What can hang from each mark
z_211: z_168 z_244
z_737: z_168
z_538: z_426
z_352: z_737
z_426: z_129 z_352 z_538 z_741
z_741: z_426
z_129: z_426 z_737
z_168: z_737

Known rows, with every way that one mark hangs from another
z_211[z_168[z_737]]: [-60 -15  22  35   6   4  11  14 -32  -9 -27 -12 -23 -22  -8   1 -51  -5
 -12]
z_129[z_426]: [ 32   6  13  15  10 -14   3  22 -23 -39 -34  10  16 -16 -14   6  -4  -1
 -11]
z_426[z_129 z_538 z_741]: [  3 -33  11  26   5   8 -18 -64 -32 -56 -57 -21 -30 -46  14  -9 -49  38
 -14]
z_741[z_426[z_129 z_352[z_737[z_168]] z_538]]: [ -7 -29  42  28  27  46  26  12 -30 -76 -44  -1 -47 -41  28 -13   4  -1
  -2]
z_168[z_737]: [-28 -18  23  47  -9   2  27  24 -48 -20 -53   4 -17 -12  10 -22 -31   7
 -14]
z_737[z_168]: [-29  20  28  30   7   8 -20  -1 -41 -23 -19   4  -4  -1  29  28 -16  -8
 -18]
z_129[z_426[z_352 z_741] z_737[z_168]]: [-37  25   6  50  55  32 -21  21 -32 -88 -72  -4 -13 -36  15   7 -12  34
  -1]
z_741[z_426[z_129 z_352 z_538]]: [ 19 -30  47  15   8  32  49  12 -16 -66 -46   0 -35 -52  20 -16  13   0
  -3]
z_211[z_168]: [-34  -2  17   7   6   4  -3  -4 -24  -4  -8 -23 -13 -15 -12  17 -28 -11
 -14]
z_426[z_352[z_737[z_168]]]: [-38   0  22  31  11  52   5   5 -30 -26 -33 -12 -47   4  32   6  19  -7
 -16]
z_538[z_426[z_129]]: [ 44   9  66 -23  35 -11  43  -1 -16 -34 -50  13 -18 -19  14  -7  -3  11
   9]
z_426[z_129 z_352[z_737] z_538 z_741]: [-17 -42  11  31  16  58  -2 -60 -20 -63 -70 -32 -71 -39  28 -19 -21  39
 -12]
z_129[z_426[z_352]]: [ 26  12  22  16   7  15  22  26  -4 -38 -41   9  -6 -22  -3   8  23  -6
 -13]
z_741[z_426]: [  7  -6  26  19  13 -11  29  38 -30 -48 -30  -5   5 -27  -5 -14  -7  -8
 -13]
z_741[z_426[z_129[z_737] z_352 z_538]]: [  8 -36  39  25  20  43  47  26 -35 -83 -60  -2 -43 -51  19 -33  19  18
  11]
z_211[z_168[z_737] z_244]: [-80   5  25  33   6  15  32  19 -47  13 -39  -4 -11   0  33  18 -46 -39
  -3]
z_129[z_426[z_741] z_737[z_168]]: [-31  21  -4  51  58   2 -44  14 -49 -89 -65   0   7 -30   1   4 -39  38
   2]
z_538[z_426]: [ 38  19  34 -15  25 -21  37  24 -24 -22 -47  -3 -10  -4   8   7  -5  -4
  -5]

Rows
[ -2  10  19  27  26  30   1  25 -18 -49 -39   8 -16 -12   7  13  11  -7
 -11] => z_129[z_426[z_352[z_737[z_168]]]]
[-38 -29  18  41  26  63 -21 -61 -25 -69 -65 -25 -71 -41  43  -1 -30  33
 -15] => z_426[z_129 z_352[z_737[z_168]] z_538 z_741]
[  5 -13  65  11  20  25  57  15  -1 -59 -40   8 -23 -48  13 -22  23   3
   0] => z_741[z_426[z_129 z_352]]
[ -5  16  57   2  67  23  20 -23  -2 -60 -72  -6 -50 -31  30   1 -18  24
   1] => z_538[z_426[z_129 z_352[z_737[z_168]] z_741]]
[ 34   1  57 -15  47   1  43  11 -34 -49 -65  12 -26 -18  15 -23   4  30
  22] => z_538[z_426[z_129[z_737]]]
[ -5  -2 -14  44  29  29 -28  -1 -26 -74 -62 -18 -28 -31  10  20 -30  10
 -21] => z_129[z_426[z_352[z_737[z_168]] z_538 z_741]]
[ -7   1   2  42  26  46 -10  42 -55 -78 -62   5 -23 -23  24  13  10  13
   6] => z_129[z_426[z_352 z_538] z_737[z_168]]
[ 11   6  53  -5  57  20  37 -21   3 -56 -77 -12 -52 -31  21 -16 -11  30
   1] => z_538[z_426[z_129 z_352[z_737] z_741]]
[ 38  -7   4  19  -5  19  14  23 -20 -46 -47   0 -18 -25   4  16  12  -8
 -14] => z_129[z_426[z_352 z_538]]
[-18  -6  48  19  17  35  17 -57  10 -48 -59 -13 -43 -51  21 -13  -6  37
 -10] => z_426[z_129 z_352 z_741]
[ -2 -37 -11  27 -15  55  13   4 -45 -29 -47 -30 -64  -2  26  -4  16  -4
 -20] => z_426[z_352[z_737] z_538]
[ -6  23  62   4  67  24  27 -11 -11 -71 -85  -2 -44 -41  35  -7 -10  39
  13] => z_538[z_426[z_129[z_737[z_168]] z_352 z_741]]
[-21  -7  64  26  42  42  40  27 -24 -81 -50  11 -28 -47  26 -24  22  17
  14] => z_741[z_426[z_129[z_737[z_168]] z_352]]
[-13  14  10  39  43  11 -23  39 -57 -74 -49  17   7 -12   5   3  -6  20
  10] => z_129[z_426 z_737[z_168]]
[ 27   6  67 -15  43  27  64  14 -17 -50 -71   8 -45 -24  27 -21  30  25
  22] => z_538[z_426[z_129[z_737] z_352]]
[-25   7 -12  53  41  38 -32  19 -47 -96 -78 -10 -26 -40  20  14 -21  31
  -3] => z_129[z_426[z_352 z_538 z_741] z_737[z_168]]
[ 29  -2  64 -17  43  27  57   1  -6 -38 -59   4 -52 -15  23 -16  21  11
  10] => z_538[z_426[z_129 z_352[z_737]]]
[ 28 -20  -8  25   5  33   6  24 -29 -50 -48  -7 -30 -16   2   4  10  -6
 -12] => z_129[z_426[z_352[z_737] z_538]]
[ -9 -25  46  31  28  47  31  26 -39 -86 -57   3 -40 -51  32 -16  11  15
   9] => z_741[z_426[z_129[z_737[z_168]] z_352 z_538]]
[-18  18  20  38  39  40  -2  44 -40 -72 -56  14 -13 -19  18   7  21  16
   8] => z_129[z_426[z_352] z_737[z_168]]
[ 25 -33  36  16  10   2  27   9 -35 -66 -38   3 -14 -47   8 -19 -14   4
  -3] => z_741[z_426[z_129 z_538]]
[ 38  12  75 -24  32  16  64   3   3 -33 -56  10 -39 -25  25  -4  23   8
   7] => z_538[z_426[z_129 z_352]]
[ 11 -14 -21  37  20  25 -12   0 -22 -66 -66 -23 -31 -31  -2   4 -23  14
 -22] => z_129[z_426[z_352[z_737] z_538 z_741]]
